In the rows, zero is written as 128.
Known rows, with every step that occurs:
dozam, nasat, nufeza, kulez: 154	131	124	131	135	135	117	117	146	123	129	131	122	130	130	125	125	142	130	106	131	117	126	137	132	127	122	122	122	142	122	132	133	128	128	142	114	117	132
dozam, nasat, zigaz, tutup, niza, zoso: 122	140	128	123	127	137	93	146	136	129	132	132	136	149	108	127	134	122	129	127	126	140	138	123	108	128	129	140	127	134	123	91	132	124	129	131	122	102	121
selaf, zabod, pofog: 113	139	128	124	123	134	125	127	118	131	131	122	135	135	140	124	127	141	130	120	127	126	123	122	114	144	136	141	133	130	118	139	128	130	122	139	120	130	128
niza, zoso, zigaz, bafu, dozam: 110	129	120	119	133	129	148	123	128	117	120	127	118	119	117	122	128	98	139	146	132	146	129	109	181	140	136	119	136	137	124	113	135	126	122	125	140	107	132
nasat, dozam: 152	133	129	128	122	133	104	129	124	130	128	125	125	131	127	138	120	135	134	127	132	123	128	130	119	124	128	122	129	126	126	136	133	132	130	132	122	139	138
zabod, selaf: 139	123	123	127	130	131	117	123	151	131	127	125	129	126	120	129	128	134	130	136	132	136	125	124	131	127	130	131	131	127	130	124	131	130	127	119	123	124	125
pofog, zoso, zigaz: 164	127	123	124	132	131	151	122	141	128	126	143	123	128	133	126	126	123	130	142	127	136	126	129	137	132	127	140	133	140	116	129	128	123	123	140	129	127	127
dozam, bafu, nufeza, kulez: 132	116	127	128	133	129	124	126	136	120	119	130	116	118	124	129	128	129	129	115	133	120	133	132	129	110	129	118	125	129	130	133	133	131	122	116	114	146	132
selaf, zabod, pofog, zemamur: 118	124	127	115	127	131	116	113	121	134	133	130	134	130	130	124	130	128	133	117	129	121	125	127	129	139	138	147	135	124	118	132	122	134	121	136	122	130	124
niza, zoso, zigaz, nasat, dozam, bafu: 180	146	131	131	128	139	122	125	142	127	125	126	110	128	107	135	119	134	148	142	134	139	132	137	150	124	129	122	134	122	126	127	140	126	121	131	122	136	143
zabod, pofog, zoso, zigaz: 171	138	130	122	129	136	137	122	136	127	123	135	131	133	133	128	122	139	128	143	129	133	129	124	132	142	122	145	138	143	109	141	125	120	115	136	126	126	126
nasat, dozam, bafu, nufeza: 142	129	137	122	125	134	96	122	120	123	120	127	116	123	119	140	124	124	134	119	136	120	134	139	113	110	130	109	128	124	133	132	135	135	124	121	114	149	141
zoso, niza: 131	116	125	130	131	129	151	137	126	132	127	123	128	131	118	137	127	135	131	117	129	132	138	128	148	121	129	135	130	126	128	127	123	130	130	122	130	131	120
zoso, zigaz, tutup, niza: 149	117	137	132	125	132	111	124	127	132	127	131	128	149	137	124	128	112	124	146	124	133	132	113	142	137	129	130	125	140	128	111	131	128	119	137	123	112	139
zemamur, pofog: 127	131	134	125	126	133	124	123	126	128	135	127	134	123	133	128	131	137	130	127	124	133	134	119	136	137	125	122	133	132	125	131	125	127	128	141	130	126	129
dozam, nasat, nufeza: 140	137	134	122	134	135	110	113	135	125	128	133	124	129	125	127	128	133	130	112	131	122	126	145	128	132	124	121	125	141	125	125	129	127	129	144	118	108	132
dozam, bafu: 123	137	128	125	133	131	132	125	128	122	124	129	129	122	130	127	136	123	130	132	130	133	128	129	129	116	128	122	129	128	132	134	127	128	123	117	125	134	134
pofog, zemamur: 134	111	126	121	131	126	120	115	129	132	128	137	126	125	117	129	130	117	131	124	130	123	130	134	141	124	130	136	129	123	128	123	123	131	127	126	128	128	126
kulez, nufeza, bafu, dozam, nasat, zigaz, zoso: 118	152	124	138	132	145	116	144	132	112	119	142	105	119	111	108	129	117	121	137	134	127	143	143	104	142	117	125	133	134	122	100	127	114	123	140	126	138	123
nasat, nufeza: 137	115	134	124	130	129	122	111	137	128	124	126	122	129	133	133	123	126	130	121	130	121	125	133	126	128	129	118	128	134	129	131	133	129	129	132	118	117	135
tutup, niza, zoso: 119	132	114	113	123	129	125	130	124	130	122	124	124	133	108	137	126	122	133	119	129	141	136	120	120	131	128	140	130	130	133	120	142	127	126	124	123	118	112
selaf, zabod, pofog, zoso: 130	132	122	114	124	134	124	128	127	130	129	130	136	139	138	127	123	146	130	117	128	128	122	124	108	143	135	156	138	130	109	142	130	128	121	140	115	133	120
zemamur, pofog, zoso, zigaz, nasat, dozam: 203	124	140	133	120	141	117	128	149	131	132	134	120	135	125	131	110	153	139	140	127	130	135	132	159	154	123	137	139	134	115	134	132	122	123	160	123	139	139
nufeza, bafu, dozam, nasat: 124	154	121	140	133	138	88	137	125	113	126	132	123	123	116	113	131	120	120	134	131	133	132	132	147	133	119	124	125	124	126	111	124	128	128	128	118	121	121
selaf, zabod: 111	127	122	126	127	130	133	127	125	130	134	130	127	131	138	120	130	124	131	119	126	128	120	127	120	134	141	135	128	127	126	126	131	132	128	142	123	129	130
niza, zoso: 123	133	120	119	130	128	131	126	128	129	128	126	123	125	112	136	128	128	137	122	130	137	129	123	125	121	130	132	131	121	124	122	136	129	129	125	127	120	117
tutup, niza, zoso, zigaz, nasat, dozam, bafu: 177	142	127	126	121	141	119	129	137	128	119	125	111	135	103	138	118	128	142	139	132	141	139	133	147	133	128	132	132	131	136	124	144	123	116	131	118	135	137
kulez, nufeza, bafu, dozam, nasat, zigaz: 115	150	131	144	135	141	102	143	136	114	121	133	117	120	114	109	130	118	120	134	132	124	139	139	118	134	116	122	129	136	127	94	123	119	125	130	118	133	124
pofog, zoso, niza: 149	108	118	121	131	129	150	137	136	131	125	132	128	132	114	139	124	140	131	114	131	134	137	129	139	124	128	152	135	127	119	134	125	128	131	124	125	133	113
zemamur, pofog, zoso, niza: 144	110	124	118	129	134	150	135	134	131	131	130	134	128	122	139	126	149	133	112	127	140	144	121	152	132	125	147	140	131	116	135	123	127	131	137	127	130	115
selaf, zabod, pofog, zoso, niza, tutup: 129	101	136	119	127	132	144	141	120	136	122	136	136	139	129	130	124	148	130	113	124	136	129	124	133	136	139	165	136	125	105	141	121	126	131	133	117	142	112
pofog, zoso, zigaz, bafu, dozam: 132	112	123	120	131	130	146	127	134	117	117	138	123	126	130	117	125	105	130	147	132	139	127	114	183	147	133	134	137	143	119	123	129	123	121	132	136	118	134
pofog, zoso, zigaz, tutup: 169	111	133	129	131	132	119	122	142	130	128	142	129	143	136	125	126	120	130	148	127	131	126	117	141	129	130	137	132	132	111	119	129	128	122	138	123	117	137
zoso, zigaz, tutup: 153	120	139	137	131	131	116	120	134	131	132	134	128	141	140	121	130	116	130	151	126	130	126	116	148	128	130	121	126	133	120	114	126	130	122	138	127	115	145
zigaz, bafu, nufeza: 107	113	133	117	127	123	119	125	122	125	117	129	122	124	123	127	131	114	129	124	135	126	138	130	141	141	137	116	128	136	134	121	130	133	130	125	133	124	138
nasat, zigaz, tutup, niza: 123	113	139	132	122	131	100	145	136	131	129	128	138	153	128	127	130	118	120	143	121	129	135	117	109	130	131	134	127	135	130	101	128	126	126	121	121	118	134
zabod, pofog: 130	140	135	127	125	132	119	129	120	129	126	120	136	133	129	130	124	143	128	131	129	126	132	124	121	138	122	134	133	131	120	138	125	126	121	124	125	127	126
zemamur, pofog, zoso: 141	125	127	117	127	132	128	127	134	128	131	136	135	125	130	130	126	141	132	123	126	136	133	120	132	139	125	140	138	132	116	135	130	125	129	145	126	128	121
bafu, dozam, nasat: 117	140	129	130	131	135	108	132	121	117	128	130	128	125	115	114	126	123	126	115	131	127	127	129	150	132	122	128	126	130	123	118	126	125	126	132	127	119	117

Rows:
118	146	127	140	135	139	96	129	126	115	118	132	113	120	114	110	126	119	123	121	136	121	138	134	136	138	115	123	128	130	129	109	129	124	125	136	114	131	123 -> kulez, nufeza, bafu, dozam, nasat
195	119	139	144	126	137	109	129	150	123	120	129	103	128	117	129	115	141	138	131	136	115	135	143	154	124	128	113	126	130	129	133	137	129	116	133	112	157	150 -> zoso, zigaz, nasat, dozam, bafu, nufeza, kulez
108	150	128	125	133	131	123	144	139	122	129	136	139	129	126	117	142	125	127	140	128	138	135	137	133	142	131	126	130	148	128	109	118	123	132	133	143	115	140 -> dozam, nasat, zigaz, bafu
148	146	125	134	136	137	91	118	142	120	126	135	122	127	127	126	133	127	123	129	132	130	132	148	124	130	119	118	124	134	128	119	128	131	131	138	110	109	135 -> dozam, nasat, nufeza, bafu
140	136	117	118	127	132	145	123	129	130	123	130	118	130	116	133	127	113	132	136	126	146	134	121	135	134	129	136	129	141	129	117	138	123	120	133	129	112	120 -> tutup, niza, zoso, zigaz
134	121	123	128	128	134	167	151	135	129	129	134	121	129	115	135	131	134	129	133	128	139	143	138	119	128	132	136	135	131	121	118	121	122	127	125	141	137	120 -> nasat, zigaz, zoso, niza
128	126	137	126	133	137	105	116	129	117	126	129	121	127	120	121	122	120	129	109	133	120	123	135	146	131	124	117	127	136	124	122	132	126	126	136	117	108	123 -> bafu, dozam, nasat, nufeza
147	104	141	122	128	130	142	142	123	133	117	135	138	137	118	138	122	151	127	125	126	135	137	123	141	130	125	160	136	125	108	144	119	123	130	120	122	141	112 -> zabod, pofog, zoso, niza, tutup
116	122	129	128	131	128	143	125	124	117	121	128	122	122	134	115	129	99	130	151	130	137	128	113	184	147	133	118	132	144	128	118	127	126	120	129	142	115	141 -> zoso, zigaz, bafu, dozam
116	135	141	150	135	142	76	140	137	116	124	132	122	137	119	106	130	115	121	138	132	120	138	127	122	131	118	119	128	130	122	86	124	123	126	130	112	124	134 -> kulez, nufeza, bafu, dozam, nasat, zigaz, tutup
117	131	127	129	133	129	113	146	145	118	125	136	126	126	121	119	136	129	126	121	133	124	141	141	130	136	132	120	125	147	125	112	123	126	130	131	132	127	138 -> dozam, nasat, zigaz, bafu, nufeza, kulez
134	137	120	120	135	135	135	128	132	113	121	145	126	125	124	110	130	109	130	136	133	140	129	124	181	150	128	136	133	149	116	120	125	121	122	141	137	110	131 -> pofog, zoso, zigaz, bafu, dozam, nasat
116	113	140	132	131	137	142	159	119	120	124	148	121	126	102	117	129	127	123	128	124	140	137	138	143	128	129	137	131	128	113	106	114	114	132	128	139	136	110 -> bafu, dozam, nasat, zigaz, zoso, niza, tutup
168	119	133	124	125	133	132	115	151	132	119	123	107	140	109	133	116	123	137	128	128	133	134	135	150	148	128	133	130	142	133	115	145	121	121	140	117	106	126 -> tutup, niza, zoso, zigaz, nasat, nufeza
166	114	139	126	129	137	114	119	141	130	135	142	134	139	144	124	127	129	133	146	124	137	130	109	151	137	127	133	137	136	108	125	126	126	123	153	125	115	139 -> zemamur, pofog, zoso, zigaz, tutup
105	137	136	121	131	130	113	141	135	120	123	137	128	125	118	119	140	120	126	126	132	129	140	145	126	140	134	118	127	147	129	101	119	126	132	131	138	117	137 -> dozam, nasat, zigaz, bafu, nufeza
180	135	128	139	133	136	119	116	164	125	123	127	105	132	113	130	122	125	136	151	130	138	133	142	151	139	126	121	130	129	126	110	139	127	127	138	114	110	136 -> niza, zoso, zigaz, nasat, nufeza, bafu
162	128	131	123	130	137	145	120	141	127	132	142	128	124	140	126	127	132	132	141	124	142	132	121	148	142	124	135	138	144	113	132	125	121	121	153	133	126	128 -> zemamur, pofog, zoso, zigaz
128	135	127	137	132	132	118	124	133	126	117	127	113	123	128	123	128	124	125	134	133	122	140	134	114	134	120	124	129	129	134	120	130	126	128	133	116	140	133 -> kulez, nufeza, bafu
122	124	137	120	132	130	117	121	126	122	119	131	119	119	121	131	133	116	130	120	133	126	134	137	122	114	131	115	127	128	134	125	130	131	124	116	120	137	131 -> dozam, bafu, nufeza
135	118	119	121	127	132	157	137	121	131	126	131	117	128	113	136	126	136	132	122	131	136	141	133	135	131	130	138	133	126	123	134	128	127	128	132	137	136	118 -> zigaz, zoso, niza
124	138	117	116	133	127	154	122	134	126	123	130	123	123	127	128	134	109	139	148	131	147	133	120	163	139	136	123	134	141	125	120	133	127	126	133	144	106	139 -> niza, zoso, zigaz, bafu
161	130	128	129	123	133	136	131	142	132	122	126	112	138	103	127	119	125	135	134	127	140	138	129	154	149	129	144	130	135	133	112	141	119	120	136	127	117	121 -> tutup, niza, zoso, zigaz, nasat
96	117	129	123	127	126	124	131	121	117	120	122	129	125	126	119	127	108	129	134	132	132	129	113	171	143	134	121	133	131	130	123	130	129	126	118	136	120	135 -> zigaz, bafu, dozam
121	154	127	145	134	139	98	151	140	112	130	134	128	126	115	114	136	118	116	147	127	138	133	137	125	130	121	123	127	129	124	98	118	124	128	123	123	123	122 -> nufeza, bafu, dozam, nasat, zigaz
114	127	128	140	131	134	110	128	125	118	116	124	110	119	121	117	123	111	123	130	135	120	138	123	133	134	119	121	130	124	132	113	132	125	125	125	114	141	126 -> kulez, nufeza, bafu, dozam
169	127	139	143	127	132	141	129	146	130	128	130	117	134	123	117	120	134	131	144	126	128	130	137	162	146	128	130	127	132	128	120	127	121	122	139	133	128	136 -> zoso, zigaz, nasat
118	119	130	123	123	130	106	143	137	131	129	123	133	150	113	135	129	116	129	138	123	139	136	111	105	123	133	137	131	129	125	97	137	126	128	120	121	110	123 -> nasat, zigaz, tutup, niza, zoso
111	146	114	113	130	136	130	128	117	117	117	132	121	126	106	116	132	98	133	132	132	149	138	117	177	154	130	133	131	149	129	106	136	122	120	137	137	97	124 -> tutup, niza, zoso, zigaz, bafu, dozam, nasat
141	111	128	114	131	127	134	121	137	123	115	143	116	125	129	128	129	110	130	138	134	133	136	133	152	144	136	129	133	148	122	122	130	127	125	136	134	124	138 -> pofog, zoso, zigaz, bafu, nufeza
131	98	134	124	128	130	155	140	113	132	120	143	118	128	116	131	128	133	128	130	126	140	139	132	138	125	132	141	130	121	120	133	124	123	133	129	136	142	120 -> zigaz, zoso, niza, tutup
130	111	134	128	121	129	97	131	122	132	126	126	134	150	127	129	127	119	123	131	126	127	134	113	128	134	130	136	125	128	131	117	134	131	125	128	117	117	132 -> zigaz, tutup, niza
133	137	127	116	133	139	131	125	131	114	127	143	131	120	130	109	131	120	132	136	130	146	136	116	191	160	124	132	139	152	113	122	123	120	122	157	141	107	132 -> zemamur, pofog, zoso, zigaz, bafu, dozam, nasat
124	140	124	114	138	136	125	108	134	115	120	132	115	121	116	120	129	103	141	131	135	140	128	126	180	144	133	113	133	149	122	112	137	126	124	140	132	86	135 -> niza, zoso, zigaz, bafu, dozam, nasat, nufeza
185	118	133	133	127	133	142	132	155	129	124	140	117	136	119	119	117	137	132	140	127	130	130	138	156	146	127	146	133	132	118	126	129	119	123	142	127	131	128 -> pofog, zoso, zigaz, nasat
